Each row was made from one path, in order. Every step used is in the known rows, and no mark comes twice. Write each row's path.
Known rows
R, Y, S, N, A: -16.6,3.8,13.9,-5.4,-8.9,9.1,19.8,-35.0,-43.2,-31.6,-13.3,-18.0,4.5,12.1,-62.6,-6.8,5.6,-37.8,56.9,24.9
F, Y, S, N, A, W: 22.9,-4.0,36.9,-3.6,-21.3,15.6,11.9,-13.7,-22.3,11.2,-60.1,-24.7,8.0,25.9,28.8,8.1,14.6,-40.1,43.3,-8.8
R, Y, S, W, E: -14.2,10.3,1.5,-20.1,-6.0,-36.0,-0.5,-21.9,-41.8,-8.4,-33.2,-30.2,-40.4,29.6,-35.7,-82.1,29.9,-16.1,44.9,17.2
R, Y: 12.0,1.8,-5.0,-20.5,4.6,-9.8,35.7,-1.1,-5.8,-29.6,-18.7,9.8,12.3,-4.3,-35.8,2.6,35.2,15.0,-10.6,44.0
N, A: -17.6,-2.4,-4.3,4.8,-0.9,14.4,9.4,-30.0,-40.4,-10.0,9.8,10.6,18.1,-4.3,-27.4,23.4,-2.4,-17.6,13.4,6.1
A, N: 16.4,-14.4,22.7,-4.0,-8.2,36.4,2.8,0.5,24.5,5.8,-39.9,10.1,-5.4,21.1,51.0,0.3,7.8,10.4,17.1,5.2
R, Y, S: -4.3,4.2,27.7,-14.2,8.0,-13.9,19.6,0.6,8.7,-22.5,-38.6,-8.5,-10.1,29.1,-57.9,-4.8,22.4,26.1,48.6,45.3
R, Y, S, N: 0.9,8.8,25.7,-14.1,-11.8,-7.8,14.6,-7.6,-4.1,-30.8,-33.3,-41.7,-19.8,24.0,-49.9,-43.0,10.6,-28.7,63.2,27.2
S, Y: -16.7,9.7,5.4,-19.3,20.5,-24.3,3.3,11.4,-7.4,11.0,-7.2,12.4,-5.3,1.0,-14.2,-51.7,32.4,2.0,11.7,-1.5
E, W, F, Y, R: -3.3,15.3,29.7,-13.5,-24.6,15.0,13.8,-0.2,-17.7,-24.5,-43.9,-16.1,-11.5,46.4,-48.2,-10.1,34.8,-6.3,29.0,-8.2
W, F, Y: 38.3,16.0,2.1,-16.6,-15.7,10.7,-26.9,3.9,-34.8,-3.4,1.0,-29.3,1.3,18.6,-15.2,-21.1,13.0,-25.1,18.7,-14.1
Y, S: -12.4,3.3,31.8,-0.2,5.6,-6.3,-5.9,1.3,13.9,-1.9,-25.0,-15.7,-18.5,32.4,-31.8,-6.6,-2.9,15.3,55.4,13.7
W, S, N: 1.5,-12.0,3.9,-1.8,-36.5,-19.4,-6.0,-20.1,-15.1,-26.8,-0.9,-34.4,-10.4,12.7,-14.7,-57.0,-13.0,-42.8,40.7,-20.4
N, A, W, S, Y, F: 27.7,-3.5,-8.7,-36.8,-14.9,-25.9,-5.3,-32.9,-17.4,14.5,-6.4,26.8,10.4,27.8,-19.0,-17.2,30.8,-18.3,49.8,0.9
F, Y: 17.2,-4.9,2.7,-11.9,-13.0,3.2,-25.3,19.9,-16.0,-2.8,-10.1,-33.3,14.7,14.0,-1.8,7.6,13.8,-0.5,4.8,-12.5
W, E: -17.7,9.2,-24.5,-18.3,1.6,-17.1,-6.3,-23.2,-40.2,-6.1,-11.0,-5.9,-25.7,20.9,7.7,-42.8,7.6,-11.3,16.1,-3.2
E, W, S: -6.3,-10.4,-6.6,-10.3,-25.6,-47.1,-10.9,-28.4,-21.0,-11.0,-5.9,-11.8,-1.2,21.7,-0.5,-10.3,16.3,-0.7,13.6,-41.0
A, W: 31.3,-6.0,24.9,-1.5,-9.9,5.0,16.2,4.1,12.2,26.5,-51.0,2.4,3.4,10.5,63.8,10.8,13.8,-10.0,-1.3,-10.9
Y, S, N, A: -21.1,3.5,15.9,1.9,-10.3,12.7,6.8,-35.2,-41.3,-21.3,-6.8,-21.2,-0.3,14.2,-49.7,-7.2,-7.5,-42.6,60.1,9.9

Write each row's path
24.7,14.3,37.6,-13.0,-25.0,4.6,-10.6,-3.7,-14.0,-8.4,-41.6,-60.5,-24.2,39.2,-18.6,-50.5,4.7,-52.3,77.0,-5.0 -> A, W, F, Y, S, N
48.9,14.5,15.6,-16.3,-26.9,18.9,-16.0,-6.7,-46.2,0.8,-23.4,-37.3,4.5,23.6,3.5,-22.2,17.7,-51.9,31.6,-18.2 -> S, N, A, W, F, Y
25.6,12.5,41.8,-12.6,-9.3,2.6,-19.0,6.1,-7.0,5.1,-42.6,-35.6,-15.7,48.6,-20.5,-17.9,11.2,-6.1,67.9,0.3 -> A, W, F, Y, S
-6.4,18.8,15.1,-11.6,-15.5,10.1,-2.7,-42.0,-63.4,-19.4,-12.2,-38.2,-5.1,25.0,-54.1,-13.1,10.7,-57.6,68.6,-5.3 -> E, W, F, Y, S, N, A
17.0,-2.7,36.0,-0.2,-17.3,13.8,20.7,-20.1,-16.7,11.7,-56.3,-13.6,2.4,21.0,28.6,5.4,9.4,-40.0,41.4,-5.2 -> Y, S, N, A, W
23.8,11.2,-14.4,-39.9,1.9,-17.1,-8.6,-16.6,-4.6,16.6,3.7,20.3,1.7,19.4,-28.3,-17.3,32.6,-12.2,38.7,13.7 -> S, Y, F
27.6,44.3,-3.6,-20.9,-1.9,-6.5,-2.2,-35.4,-43.2,5.2,2.7,-8.8,-26.0,13.5,-14.0,-28.3,26.4,-40.6,17.0,-20.1 -> E, W, F
19.3,11.4,40.7,-10.7,-9.4,7.1,-16.0,-4.6,-21.0,0.7,-38.3,-31.9,-10.6,47.5,-29.6,-9.3,9.7,-11.4,71.8,2.7 -> N, A, W, F, Y, S
21.3,6.3,-16.8,-44.8,-10.1,-40.8,-13.7,-30.3,-15.3,11.2,1.6,14.2,0.2,29.4,-29.0,-22.8,40.4,-11.5,45.6,-6.4 -> E, W, S, Y, F
30.7,29.7,27.7,-1.0,-13.7,-5.1,-9.4,-21.9,-28.0,5.4,0.9,-22.3,-38.1,15.1,-51.0,-81.8,8.0,-43.6,51.1,2.4 -> Y, S, W, F
54.0,13.7,15.4,-16.8,-20.4,13.5,-19.3,6.5,-28.9,9.2,-24.5,-28.3,3.4,22.9,16.1,-16.3,19.9,-30.1,17.8,-19.3 -> A, W, F, Y
13.4,21.7,31.0,-18.1,-5.3,-7.5,-24.2,-1.8,-18.7,-1.4,-31.4,-42.6,-20.1,49.0,-39.6,-14.7,19.0,-5.6,66.9,-5.1 -> E, W, F, Y, S
43.3,4.3,-21.8,-40.3,-8.9,-7.2,14.4,-24.2,-4.1,-12.0,-3.6,19.1,13.1,15.8,-43.2,20.9,34.6,-2.1,24.1,45.2 -> R, Y, F
10.6,-30.3,12.6,4.9,-33.3,-20.0,4.5,-27.8,-16.3,-3.5,-22.8,8.8,16.0,17.6,24.7,-5.2,-3.2,-10.1,20.0,-28.2 -> N, A, W, S
-4.8,12.4,17.1,-4.5,-16.3,17.9,-2.6,-36.3,-56.1,-22.7,-4.8,-30.9,-1.7,21.1,-57.0,-19.0,-2.7,-54.8,69.3,4.0 -> W, F, Y, S, N, A
-16.9,-11.1,-1.3,3.2,-26.2,0.6,3.8,-43.8,-50.5,-28.5,8.9,-12.4,11.5,4.1,-37.1,-16.8,-11.0,-47.3,41.5,-8.6 -> W, S, N, A
-20.8,3.1,1.6,-26.4,2.9,-57.3,-5.1,-8.2,-22.5,2.9,-11.3,3.2,-6.8,15.4,-14.1,-59.6,43.7,1.0,21.2,-29.6 -> E, W, S, Y
-14.7,2.2,17.0,-2.5,-15.3,13.7,-2.4,-27.8,-46.3,-22.7,-11.2,-33.0,5.0,19.4,-50.5,-5.1,-1.7,-43.8,62.2,4.5 -> F, Y, S, N, A
-19.0,-7.7,4.3,-16.8,2.4,-46.6,-4.6,0.1,-11.5,-1.5,-1.7,14.3,-1.9,9.6,-18.8,-68.6,24.6,5.0,22.3,-16.7 -> W, S, Y
5.6,1.5,36.9,-2.7,-10.9,-26.5,7.8,2.1,-3.0,-5.7,-31.9,-35.2,-21.0,12.4,-61.9,-56.0,31.5,-6.5,40.8,27.5 -> R, Y, S, W
14.8,14.3,33.6,-12.6,-5.3,0.4,-24.7,4.1,-11.1,-4.4,-24.4,-36.2,-17.4,45.1,-42.5,-21.1,6.1,-2.6,68.1,4.5 -> W, F, Y, S
22.6,-1.3,-14.7,-38.1,-11.4,-32.6,-13.5,-24.1,-8.0,8.3,7.8,21.5,3.4,25.8,-31.5,-29.8,26.8,-8.7,46.7,2.2 -> W, S, Y, F
36.6,27.8,12.4,-0.9,-16.1,-1.2,-6.5,-22.9,-33.7,6.0,13.1,-14.3,-28.9,-1.6,-34.6,-78.9,10.5,-51.2,23.9,-4.2 -> S, W, F
21.2,-3.5,24.9,0.7,-18.6,16.8,22.5,-20.5,-21.0,12.3,-47.4,-7.4,9.0,9.5,39.7,7.7,10.1,-44.6,22.1,-10.0 -> S, N, A, W
